What can hang from each mark
Q650: Q222 Q477
Q31: Q150 Q446
Q446: Q31 Q222
Q790: Q477
Q150: Q477
Q994: Q477
Q222: Q31 Q446 Q477 Q650
Q477: Q222 Q650 Q790

Each row was made from one small tree. Brackets hold a mark, then the marks that hang from it, in the order of their numbers. Every link used is in the known rows. Write each row's tree.
Known rows
(Q31 (Q150 (Q477 Q790)) Q446): -2.16, -1.14, -0.67, 4.54, -0.87, -2.99, -3.47, -1.24, 1.00, -0.07, -2.80, 1.40, 0.73, -2.76, -5.58, 1.25, 2.28, -1.16, -0.64, -2.09, 0.17, -2.85, 1.87, -4.13
(Q790 (Q477 (Q222 Q31 Q446))): 1.22, -0.19, -1.05, 2.29, 2.77, 1.06, 4.36, 0.18, 1.72, -0.17, 0.03, -3.00, 0.90, 2.36, 0.87, -0.70, -1.32, -2.32, -0.84, -2.46, -0.90, 1.46, -0.44, 0.88
(Q222 Q31 Q446): 1.47, -0.06, -1.02, 3.08, -0.74, 0.24, 6.13, -0.59, 1.29, -0.83, -0.08, -2.09, 3.38, -0.38, 3.21, -1.25, -1.53, 0.97, -1.19, -0.85, 0.33, 2.67, -1.49, -1.85
(Q790 Q477): 1.15, -0.48, -0.23, 2.22, 2.63, -0.30, 2.16, 2.74, -0.71, 1.11, 0.51, -3.85, -3.15, 0.99, 1.84, -1.19, -1.20, -0.69, 2.49, -5.37, 1.58, 1.13, -0.82, 0.00
(Q150 (Q477 (Q650 Q222) Q790)): 0.55, -0.45, 2.22, -1.92, 0.05, 0.60, -4.54, 2.22, -0.44, 1.41, -1.16, 0.95, -4.16, 1.47, -1.42, 0.23, 0.73, 0.27, 0.68, 1.13, 1.00, -0.47, 0.50, 1.35
(Q994 (Q477 (Q650 (Q222 Q446)) Q790)): 0.02, 2.63, 1.27, -3.89, 1.06, -1.22, -2.39, 0.98, -1.99, 1.14, 1.61, 1.13, -3.04, 1.24, 1.08, -0.84, 0.05, 2.74, -0.66, 3.03, 1.69, 1.16, 0.03, 0.34
(Q150 (Q477 (Q222 (Q446 Q31)) Q650 Q790)): 0.13, -0.16, 0.86, -2.92, 0.15, 0.66, -2.14, -0.27, 1.51, 1.01, -2.44, 1.84, 0.29, 2.41, -1.61, 1.27, 1.18, -0.27, -3.52, 1.81, -1.83, 0.01, 0.55, 2.96
(Q994 (Q477 (Q222 (Q446 (Q31 Q150))) Q650 Q790)): -1.04, 2.88, -0.18, -5.22, 1.06, -1.80, -1.81, -2.27, -0.56, 0.67, -0.09, 2.42, 1.06, 1.50, -0.38, -0.23, 0.81, 1.38, -4.52, 3.35, -0.96, 0.14, 0.68, 1.53
(Q650 Q222): 1.39, -0.90, 0.05, 0.26, 0.88, -0.30, -1.22, 4.36, -0.51, -1.07, 0.37, -2.19, -4.01, 0.33, 1.84, -0.08, -1.22, 0.66, 6.34, -1.69, 3.37, -1.01, -0.36, -2.35
(Q150 (Q477 Q790)): -0.06, -1.10, 1.06, -0.16, -0.70, -0.57, -2.75, 1.94, -1.09, 1.76, -0.74, -0.17, -3.29, 1.24, 0.71, -0.74, 1.27, 0.25, -0.43, -1.80, -0.07, 0.14, 0.53, 1.01
(Q790 (Q477 (Q650 (Q222 Q446)))): 1.86, 0.31, 0.58, 0.92, 3.37, 1.30, 1.87, 2.91, 0.61, 0.57, 0.26, -2.89, -3.01, 1.21, 0.37, 0.06, -1.74, -0.53, 3.08, -2.46, 2.28, 1.17, -1.12, -0.11
(Q446 Q222): 1.18, -0.26, -1.65, 0.79, 1.15, -2.71, 1.23, 1.84, -1.24, -0.96, -0.21, -3.90, 0.41, -0.14, 2.17, -0.68, -2.36, 1.86, 2.92, -3.51, 1.08, -2.03, -1.16, -1.21
(Q222 (Q446 Q31) Q477): 0.94, 0.77, -0.08, 2.04, -1.90, -0.29, 7.95, -1.77, 1.22, -1.24, 0.18, -0.64, 3.65, -1.79, 4.55, 3.21, -1.02, 1.28, 1.77, -4.88, 0.00, 2.31, -1.34, -0.50
(Q31 (Q150 Q477)): -1.05, -0.87, -0.75, 0.93, -0.83, -1.85, -0.53, 0.27, -0.09, 0.05, -2.49, -0.65, -0.96, -1.15, -0.74, -0.55, 1.82, -0.49, 0.13, -4.44, 0.91, -3.08, 0.69, -3.60
(Q477 (Q222 (Q31 Q150) Q446) Q650 Q790): 0.10, -0.01, -0.32, -3.44, 0.57, 0.92, -1.68, -3.50, 2.88, 1.02, -1.36, 1.26, 3.95, 0.46, -4.81, -0.10, -0.74, -1.16, -5.57, 5.65, -3.16, 0.20, 1.92, 2.34
(Q650 (Q477 (Q222 Q31) Q790)): -0.81, -1.12, 1.48, -1.14, 0.24, 1.55, -2.53, -0.33, -0.67, 1.19, 1.02, -0.84, -0.70, -0.81, 0.12, -1.11, 0.13, -0.67, -0.83, 2.22, -0.53, 1.15, 0.41, 3.72
(Q650 (Q222 (Q31 Q150) Q446) Q477): -0.14, 0.20, 0.67, 3.13, -0.61, 3.23, 2.31, 0.66, 0.70, -2.40, 1.44, -1.28, 0.04, -2.47, 2.30, -0.39, -0.49, -0.89, 4.31, 0.42, 2.41, 0.35, -1.67, -2.10
(Q650 (Q222 (Q31 Q150 Q446)) (Q477 Q790)): -1.16, -0.09, 1.70, 3.42, -0.62, 2.17, -3.75, -0.42, -0.47, -1.42, 1.95, 0.41, -1.49, -3.15, -1.68, -0.61, -0.50, -1.92, 4.48, 2.52, 1.84, -0.07, 0.10, -0.65
(Q994 Q477): -0.28, 1.75, 0.20, -1.88, 0.84, -3.36, 0.32, 1.41, -2.90, 0.77, 0.79, -0.68, -2.69, 1.18, 3.52, -1.42, 0.78, 3.00, -0.47, -1.52, 2.48, 0.33, -0.55, -1.23
(Q222 (Q31 Q150) Q446 (Q650 (Q477 Q790))): 0.01, -1.12, -1.59, 4.00, -3.15, 4.70, 5.65, -1.42, 1.02, -1.40, 2.23, 0.81, 4.30, -2.86, 0.90, -1.47, -0.11, -1.22, -0.59, 1.98, -1.49, 2.12, -1.81, -2.19
(Q650 (Q222 (Q31 Q446)) (Q477 Q790)): -0.35, -0.27, 2.35, 3.09, -0.20, 2.48, -3.63, 0.71, -0.87, -1.02, 2.45, 0.05, -2.36, -2.17, -0.48, -0.46, -0.95, -1.08, 4.84, 3.15, 2.25, 1.21, -0.35, 0.77
(Q650 (Q222 Q31 Q446) (Q477 Q790)): 0.22, 0.15, 1.60, 2.12, -0.65, 4.03, -0.09, 1.21, -0.11, -1.14, 3.08, -0.85, -1.17, -1.66, 2.62, -0.97, -1.09, -0.65, 3.89, 2.63, 1.29, 2.50, -1.31, 0.79
(Q790 (Q477 (Q222 (Q31 Q150 Q446)) Q650)): 0.63, 0.09, -0.01, 1.35, 3.36, 0.12, 1.01, -1.42, 1.95, 0.29, -1.65, -1.27, 0.67, 1.30, -4.13, 0.16, -1.09, -2.66, -1.42, -0.26, 0.02, -0.36, 0.61, 0.69

Which tree is each row?
0.78, -2.29, -0.98, 1.82, -1.77, 4.23, 4.31, 3.66, 0.26, 0.38, 2.31, -0.49, 0.47, -1.56, 2.80, 0.20, 0.36, 1.30, 1.50, 0.42, -0.27, 2.94, -2.21, -0.74	(Q222 Q446 (Q650 (Q477 Q790)))
-0.66, -0.11, 1.40, 4.13, -0.20, 1.68, -1.31, 0.20, -0.06, -2.26, 0.81, -0.38, -1.12, -3.04, -0.80, 0.05, -0.35, -1.42, 5.20, 1.02, 3.33, -0.88, -0.75, -2.40	(Q650 (Q222 (Q31 Q150 Q446)) Q477)
-0.60, 0.84, -1.12, 0.19, -1.13, -1.95, -0.12, -1.38, -0.79, -1.74, -2.05, 0.97, 1.00, -1.26, 2.39, -0.33, 0.01, -0.37, 1.83, -5.00, 0.98, -1.61, -1.08, -1.74	(Q446 (Q31 (Q150 Q477)))
0.87, 0.56, -0.80, -0.49, 3.27, 0.78, 2.75, -0.31, 2.15, 0.15, -1.39, -1.52, 1.02, 1.50, -1.11, 0.67, -1.07, -1.79, -0.93, -2.16, -0.39, 0.17, -0.43, 0.96	(Q790 (Q477 (Q222 (Q446 (Q31 Q150))) Q650))
-1.03, 1.46, -0.01, -4.07, 1.15, -2.59, -2.83, -0.08, -1.98, 1.21, 1.10, 0.70, -1.75, 2.43, 1.02, -1.30, 1.03, 1.31, -2.96, 1.94, -0.56, 0.11, 1.32, 1.68	(Q994 (Q477 Q222 Q790))
-0.53, 1.14, -0.37, -2.79, 0.08, -0.76, -1.05, -1.08, -1.83, 0.27, 1.93, 1.91, -0.28, 2.58, 0.59, -1.84, 0.52, 0.40, -3.09, 3.87, -1.28, 0.73, 0.73, 1.54	(Q994 (Q477 (Q222 Q31 Q650) Q790))
0.67, 2.06, -0.81, 0.52, -0.87, -2.13, 2.03, -3.09, -1.69, -2.50, 1.00, -0.65, 3.27, -1.27, 3.53, 1.05, -3.43, 0.43, 3.91, -3.95, -0.88, -0.76, -1.47, 1.80	(Q446 Q31 (Q222 (Q477 Q790)))
1.25, 2.33, -0.26, -0.18, -0.09, -2.21, 3.12, -2.84, -1.01, -2.65, -0.29, -0.55, 3.49, -1.17, 2.65, 2.03, -3.50, 1.12, 3.74, -3.67, 0.54, -1.35, -2.09, 1.20	(Q446 Q31 (Q222 (Q477 Q650)))
0.28, -0.63, 2.06, -2.03, -0.09, -0.21, -3.74, 1.49, -0.62, 2.45, -1.62, 0.62, -3.25, 1.15, -1.32, -0.07, 1.07, 0.90, -1.50, 0.40, 0.43, 0.01, 0.49, 1.75	(Q150 (Q477 Q650 Q790))
0.44, -2.82, -1.35, -2.64, -0.10, 1.14, -2.93, 1.67, 0.32, 1.09, 0.70, 0.52, -0.49, 1.69, -2.01, -0.32, -0.02, -0.95, -0.79, 2.79, -2.72, -0.23, 1.65, 2.36	(Q477 (Q222 Q650) Q790)
-0.30, 2.28, 1.45, -4.46, 1.14, -2.45, -3.19, 0.34, -2.91, 2.30, 1.11, 0.98, -3.13, 1.00, 0.60, -1.39, 0.41, 3.07, -2.20, 2.17, 1.51, 1.10, 0.34, 1.24	(Q994 (Q477 Q650 Q790))
-0.78, -1.30, 0.78, -1.21, 0.39, 1.70, -1.32, 1.34, 0.15, 1.49, 0.86, -1.32, -0.52, -0.90, 0.89, 0.04, 0.79, 0.30, -0.85, 1.05, -0.72, 1.45, 0.10, 2.99	(Q650 (Q477 (Q222 Q446) Q790))
-0.61, 3.41, 0.61, -3.75, 0.62, -1.47, -2.51, -0.70, -1.92, 0.10, 1.33, 2.15, -1.58, 0.47, 0.96, -0.79, 0.04, 1.92, -0.50, 2.32, 1.37, 0.38, -0.20, -0.14	(Q994 (Q477 (Q650 (Q222 (Q446 (Q31 Q150)))) Q790))
-1.24, -1.38, -1.73, 0.24, -1.27, 0.03, -0.69, -0.36, 1.22, -0.10, -1.78, 0.80, 0.93, -0.28, -2.18, 0.04, 2.07, -1.71, -1.72, -1.47, -1.85, -2.74, 1.38, -2.29	(Q31 (Q150 (Q477 (Q222 Q446 Q650) Q790)))
1.02, -0.09, 1.56, -0.25, -1.15, 0.60, 4.20, -1.12, 1.51, 1.81, 0.68, -0.55, 1.64, -1.70, 0.12, 3.03, -0.57, 1.79, -0.90, -0.61, -0.79, 2.62, 0.55, 1.06	(Q222 Q446 (Q477 Q650 Q790))
0.30, -0.40, 1.21, -1.84, -0.03, 1.10, -1.44, -1.13, 1.81, 1.13, -2.14, 1.50, 0.74, 2.48, -2.41, 0.44, 0.94, -0.77, -4.70, 3.32, -2.08, 0.31, 0.92, 2.77	(Q150 (Q477 (Q222 Q31 Q446) Q650 Q790))
-0.42, 3.00, 0.94, -3.14, 0.58, -1.09, -2.06, -0.95, -1.64, 0.43, 1.48, 1.68, -1.51, 0.66, 0.16, -1.41, 0.02, 1.70, -1.43, 3.48, 1.26, 0.59, 0.31, -0.38	(Q994 (Q477 (Q650 (Q222 (Q31 Q150) Q446)) Q790))
0.48, -1.04, 1.31, -2.73, 1.00, -0.54, -1.67, 1.19, 1.20, 1.10, -3.61, 0.44, -1.63, 2.69, -2.14, 1.37, 1.62, 0.23, -2.39, 0.49, 0.28, -1.77, 0.63, 1.33	(Q150 (Q477 Q222 Q650))
1.01, -2.36, 0.60, 0.98, -2.82, 1.79, 2.94, 0.75, -0.89, 0.87, 2.61, 0.63, -0.84, -1.20, 0.20, 1.70, -0.36, 0.09, 3.00, -0.92, -0.97, 1.19, 0.58, 0.49	(Q222 (Q477 Q790) Q650)
0.54, -1.61, -2.40, -1.86, -0.78, 2.04, 0.08, 0.42, 1.47, -0.43, 0.76, 1.45, 2.66, 1.38, 0.14, 0.47, -0.49, -0.88, -1.17, 2.39, -3.65, 1.19, 0.31, 2.27	(Q477 (Q222 (Q446 Q31) Q650) Q790)
-0.14, -1.76, 0.19, 1.06, -1.10, 1.05, -2.02, -0.35, 0.83, 0.04, -1.18, 2.19, 0.18, 2.25, -2.88, 0.23, 1.44, -1.94, -2.30, 2.48, -2.30, -0.59, 1.15, 1.46	(Q150 (Q477 (Q222 (Q31 Q446) Q650) Q790))
-0.83, 1.61, -0.53, -3.28, 0.94, -1.97, -0.78, -0.11, -1.07, 0.88, 1.17, 0.59, -0.30, 2.30, 1.60, -0.89, 1.11, 1.62, -3.70, 1.89, -1.13, 0.88, 0.87, 1.16	(Q994 (Q477 (Q222 Q446) Q790))
-0.69, 0.82, -0.57, -3.66, 0.42, -1.15, -1.82, 0.59, -1.98, 0.84, 1.73, 1.59, -1.57, 2.56, 0.69, -1.15, 1.13, 1.05, -2.29, 2.75, -0.92, 0.13, 0.90, 1.29	(Q994 (Q477 (Q222 Q650) Q790))
0.20, 0.85, -0.73, 2.25, -2.29, -0.62, 7.67, -2.89, 1.46, -1.67, -0.22, -0.27, 4.47, -2.76, 3.42, 3.12, -0.55, 0.47, 1.50, -5.40, -0.35, 0.99, -0.81, -1.89	(Q222 (Q446 (Q31 Q150)) Q477)
0.92, -1.15, -1.35, 1.12, -0.11, 0.74, 1.12, 2.45, -1.80, -0.96, 1.78, -2.22, 0.19, -0.88, 1.73, -0.67, -1.83, 1.13, 3.63, -0.85, 0.13, -1.23, -1.92, -0.12	(Q446 (Q222 (Q650 (Q477 Q790))))
0.24, 0.47, -0.88, 2.91, -1.34, 0.47, 5.07, -2.66, 2.16, -1.07, -1.69, -0.30, 4.24, -0.97, 0.35, -0.83, -0.05, -0.32, -2.97, -0.54, -0.33, 0.49, -0.78, -3.11	(Q222 (Q31 (Q150 (Q477 Q650))) Q446)
-2.06, -1.38, -1.18, 4.14, -0.11, -3.18, -2.19, -1.46, 2.21, -0.97, -4.17, 1.24, 1.84, -1.65, -6.16, 2.28, 2.70, -1.69, -1.34, -2.05, 0.04, -4.16, 1.99, -4.44	(Q31 (Q150 (Q477 Q222)) Q446)
-1.65, -1.06, -2.18, 5.53, -1.15, -2.07, -1.87, -1.32, 0.80, -1.88, -1.87, 1.46, 2.64, -2.42, -5.80, 1.39, 1.12, -1.45, 0.72, -1.36, -0.98, -4.23, 0.85, -4.55	(Q31 (Q150 (Q477 Q790)) (Q446 (Q222 Q650)))
-1.34, -1.64, -1.33, -0.44, -1.09, -0.44, -2.11, -0.36, 0.56, 0.13, -1.81, 0.83, -0.14, -0.22, -2.62, -0.33, 2.00, -1.90, -1.13, -1.55, -1.49, -3.32, 1.69, -1.84	(Q31 (Q150 (Q477 (Q222 Q650) Q790)))
